In the rows, zero is written as 100.
Known rows, with every way that one mark hangs from another:
[lovop [kitiz muku] [nivu [dufe sonon] malo]]: 151 100 107 111 129 183 108 45 141 170 142 67 61 91 81 157 50 116
[kitiz [lovop [nivu dufe]] [muku sezak]]: 121 105 87 123 121 132 95 65 132 114 137 38 110 115 91 136 96 137
[dufe sonon]: 92 113 98 76 140 131 99 122 106 128 126 109 55 132 52 108 98 102
[nivu [dufe sonon] [lovop kitiz] malo]: 132 111 113 47 104 163 85 30 132 165 143 96 38 118 80 123 71 103
[talat sonon]: 103 95 101 67 146 109 97 110 75 102 145 127 85 95 85 103 82 105
[kitiz [lovop [nivu dufe malo]] muku]: 160 105 74 117 121 146 109 70 129 113 188 52 94 117 105 130 84 123
[nivu [lovop kitiz]]: 101 150 116 50 119 87 108 80 102 152 106 148 86 106 85 98 114 121
[sezak [lovop [kitiz muku] nivu]]: 87 163 115 76 144 120 122 89 125 163 109 96 108 94 71 135 66 132
[sezak [lovop kitiz nivu]]: 78 167 120 48 144 117 121 84 109 156 79 104 101 89 69 138 80 135
[malo [nivu [dufe sonon] [lovop kitiz]]]: 121 127 90 60 112 131 81 64 138 154 128 129 47 152 40 115 105 97
[malo [nivu lovop]]: 121 143 61 66 97 86 99 88 112 139 116 148 77 159 51 97 144 97
[muku [sezak [lovop kitiz]]]: 26 138 123 44 131 101 106 66 105 155 59 89 116 99 60 131 59 144
[sezak [lovop kitiz [nivu dufe]]]: 82 139 121 43 134 131 116 54 115 153 85 84 104 85 62 152 73 130
[lovop kitiz nivu]: 112 138 117 80 139 119 130 81 99 150 75 114 89 78 80 139 101 138
[malo [nivu [lovop kitiz]]]: 113 152 82 61 112 90 105 84 116 152 112 155 74 143 57 100 119 110
[muku [sezak [lovop kitiz [nivu dufe malo]]]]: 63 125 115 53 111 136 104 24 117 165 54 56 107 91 67 159 59 143
[sezak [lovop kitiz [nivu dufe malo]]]: 99 137 112 42 124 147 118 37 116 159 98 75 97 88 73 155 56 131
[muku [sezak [lovop kitiz [nivu malo]]]]: 61 147 117 58 121 124 111 48 111 165 47 69 104 95 72 148 67 145
[sezak [lovop [kitiz muku] [nivu dufe]]]: 91 138 115 70 132 133 113 59 129 162 113 77 110 89 65 149 60 127

Rows:
148 83 73 83 88 148 119 27 103 135 107 68 88 101 80 156 108 109 -> [lovop [nivu dufe malo]]
121 122 103 117 123 144 123 48 121 175 94 77 94 83 96 150 61 140 -> [lovop [kitiz [muku sezak]] [nivu malo]]
144 105 107 75 106 164 83 35 149 174 174 91 47 120 82 119 56 99 -> [nivu [dufe sonon] [lovop [kitiz muku]] malo]
89 114 89 112 136 103 100 103 118 112 154 69 113 126 93 104 78 140 -> [kitiz lovop [muku sezak]]
121 106 103 56 96 133 72 60 129 138 131 104 56 136 57 113 128 87 -> [nivu [dufe sonon] lovop]
52 130 121 54 119 124 102 37 117 159 43 66 114 90 60 157 74 142 -> [muku [sezak [lovop kitiz [nivu dufe]]]]
157 127 74 125 132 132 116 99 119 114 180 69 91 119 112 116 90 130 -> [kitiz [lovop [nivu malo]] muku]
110 117 81 77 92 108 88 36 140 163 119 116 88 141 49 123 98 108 -> [malo [nivu dufe [lovop [kitiz [muku sezak]]]]]
90 124 82 108 103 121 109 62 129 160 113 62 116 115 72 134 70 121 -> [kitiz [muku [sezak [lovop [nivu malo]]]]]
130 124 83 81 113 132 78 69 150 161 151 124 51 153 41 113 94 92 -> [malo [nivu [dufe sonon] [lovop [kitiz muku]]]]
126 92 102 110 109 160 114 11 130 173 105 57 99 78 88 167 53 133 -> [lovop [kitiz [muku sezak]] [nivu dufe malo]]
119 114 121 75 118 140 74 60 146 163 156 108 57 116 66 116 84 101 -> [nivu [dufe sonon] [lovop [kitiz muku]]]
150 115 93 78 133 160 101 76 113 104 146 58 57 123 93 130 100 126 -> [kitiz [lovop [nivu [dufe sonon] malo]]]
49 149 121 59 127 112 109 61 110 160 37 80 111 94 63 145 82 147 -> [muku [sezak [lovop kitiz nivu]]]
107 131 105 69 125 149 119 42 131 167 127 70 102 91 75 152 40 125 -> [sezak [lovop [kitiz muku] [nivu dufe malo]]]
135 101 105 71 115 156 125 24 107 154 99 80 85 75 88 162 67 131 -> [lovop kitiz [nivu dufe malo]]
136 106 115 75 130 179 110 41 122 159 106 76 53 89 79 157 66 122 -> [lovop kitiz [nivu [dufe sonon] malo]]
